Each row comes from the steps of one path. Every step used is in the known rows, and no mark comes twice. Write the path behind each row, first mark first.
In the rows, 128 means zero.
Known rows
sagud-difupum: [148 190 140 116 137 135 154 108 162 104 122 112 170 136 132 132 157 103
  89 121 135 127  80]
sagud-difupum-pafu: [163 181 129 102 132 112 163 100 153  96 120 105 158 122 152 122 178 113
  87 118 125 138  83]
zovazup-nagal-sagud-difupum-pafu: [125 167  99 111 174  99 181  95 152  87 125 107 165 140 139  90 154 129
  90 103 126 131  87]
nobot-vatov: [130 194 136 111 125 138 150  99 151 113  99 121 158 129 131 108 149 102
  98  86 117 150  76]
zovazup-nagal: [116 184 114 108 150 157 161  84 144  97 110 125 169 150 119 119 152 116
 108 115 121 139 114]
zovazup-vatov-tenip: [112 191 139 122 115 121 170 116 147  90  93 110 183 166 113  88 161 120
 107  86 113 153 104]
tenip-nagal-zovazup-vatov: [117 198 117 105 142 115 164  46 164 116 104 122 172 114 123  64 170 151
  98  84 150 150 121]
vatov-nobot: [ 99 194 136 112 126 165 152  98 146 104 103 112 161 132 134  97 130  85
  93 120 143 154  92]
tenip-vatov-zovazup-nagal-sagud-difupum: [109 183  93 108 174  93 165  64 183 137 117 122 180 146 123  75 134 115
  77  94 142 135  88]
difupum-pafu: [149 175 119  90 122 130 156 101 143  93 108 118 149 126 155 115 170 111
  95 109 116 152 103]
tenip-vatov-nobot: [ 76 208 133 104 127 154 152  69 162 132  95 104 152 124 130  90 125  96
  97 100 147 152  92]
difupum-sagud-nagal-zovazup: [168 168 133  86 176 117 162  95 160 113 121 127 163 120 134 119 141 140
  75  99 121 155  82]
vatov-zovazup-nagal-sagud-difupum-pafu: [145 161  84 101 172  83 174  88 160 103 124 124 175 137 145  73 157 111
  71 111 130 145  89]
vatov-tenip-nagal-sagud: [118 179 132 128 122 141 157 100 156  83 108 108 178 145 133  77 147 128
  91  81 136 146 124]
nobot-vatov-zovazup-nagal-sagud-difupum: [125 179 103 120 176  91 168  84 169 120 115 131 184 138 121  67 134 102
  72  87 126 142  61]
sagud-nagal: [155 176 137 100 154 158 147  97 147 111 113 117 164 127 118 132 162 112
  91 123 124 150 113]
difupum-sagud-nagal-tenip-vatov: [152 186 131  86 169 129 178 103 159 137 104 100 157 140 133 107 141 130
  83  75 113 135  96]
nagal-sagud: [119 169 123 108 137 134 152 123 161  93 117 119 165 152 137 100 121 112
  91 100 128 143  97]
tenip-nagal: [128 192 122 108 119 166 152  64 151 105 110 122 163 120 134 113 163 122
  97 110 144 137 122]
zovazup-vatov-tenip-nagal-sagud: [ 87 185 122 132 125 119 181  90 154  87  96 106 181 158 115  48 146 141
 100  69 136 149 117]
difupum-sagud-nagal-tenip-vatov-zovazup: [176 181 117  74 166 114 173  97 166 151 103 120 167 139 140  93 144 112
  68  83 115 146  99]
difupum-sagud-nagal-tenip: [179 173 134  93 164 144 178 132 145 106 113 112 165 149 136 119 144 119
  82  93 110 135  96]
nobot-vatov-tenip-nagal: [124 206 147 131 108 145 154  72 145 106  92 112 171 122 128  86 172 120
  98  66 119 151 101]

Which path is each row?
[ 97 168 103 112 163 137 167  98 152  88 115 121 171 160 121  96 126 122
 100 101 125 139 108] -> zovazup-nagal-sagud
[139 203 133 100 135 134 152 105 164 133  99 101 162 149 141  93 154 111
  98  73 123 132 122] -> nagal-tenip-vatov
[151 187 123 101 123 122 143  92 157 129  98 141 167 127 138  88 151  85
  80  93 115 162  79] -> nobot-vatov-zovazup
[133 197 155 125 114 129 151 118 146 100  92 111 171 143 131  98 156 104
  98  71  99 157  82] -> nobot-vatov-tenip
[132 169  99 116 173 106 166  92 169 108 126 133 188 153 125  82 137 106
  73 114 139 135  87] -> vatov-zovazup-nagal-sagud-difupum
[154 168 131  89 156 150 173 102 148 100 115 124 159 133 127 138 134 124
  85 114 116 146  78] -> difupum-sagud-nagal
[ 78 214 118 112 166 153 171  74 149 134  91  96 167 149 122  63 137 101
 103  79 137 136 122] -> zovazup-nagal-tenip-vatov-nobot
[128 190 103 104 150 126 156  67 149 125  98 143 173 135 122  83 154  95
  90  96 114 158  88] -> nobot-vatov-zovazup-nagal
[136 176 111 112 139 111 170  77 162  92 125 104 158 110 153  84 165 134
  81 101 148 133  94] -> tenip-nagal-sagud-difupum-pafu
[111 192  94  91 151 124 155  48 164 142 100 133 171 140 124  93 152 110
  94 103 129 149 117] -> tenip-vatov-zovazup-nagal
[136 179  97  99 149 139 154  75 151 112 108 144 179 149 126 100 156  98
  90 120 125 151 115] -> vatov-zovazup-nagal
[169 174 139  98 172 129 135  89 162 124 118 120 168 113 126 111 168 131
  81 106 127 161 119] -> sagud-nagal-zovazup
[135 195 141 127 110 158 152  84 146  92 103 114 177 132 131 104 174 123
  97  96 131 144 129] -> vatov-tenip-nagal
[125 184 122 127 145 133 163  81 171 101 128 107 173 125 133  93 145 126
  81 102 157 123  96] -> tenip-nagal-sagud-difupum
[101 191 130 143 136 101 188  90 166  89 108  98 189 149 112  56 156 142
  91  75 146 132  94] -> zovazup-vatov-tenip-nagal-sagud-difupum
[116 199 135  91 169 145 182  95 155 138  96  94 156 133 132  79 119 109
  81  79 132 144  87] -> difupum-sagud-nagal-tenip-vatov-nobot
[164 181 103 100 163 134 159 102 147 119 107 132 188 162 135  81 162  92
  85 101 117 138 135] -> vatov-zovazup-nagal-tenip
[118 161  90 103 161 119 159  90 160 103 114 140 182 157 127  76 128 104
  83 107 128 153 110] -> vatov-zovazup-nagal-sagud
[115 204 112 104 162 137 165  85 153 130  98 103 169 158 123  89 156 124
 107  75 121 127 135] -> zovazup-nagal-tenip-vatov
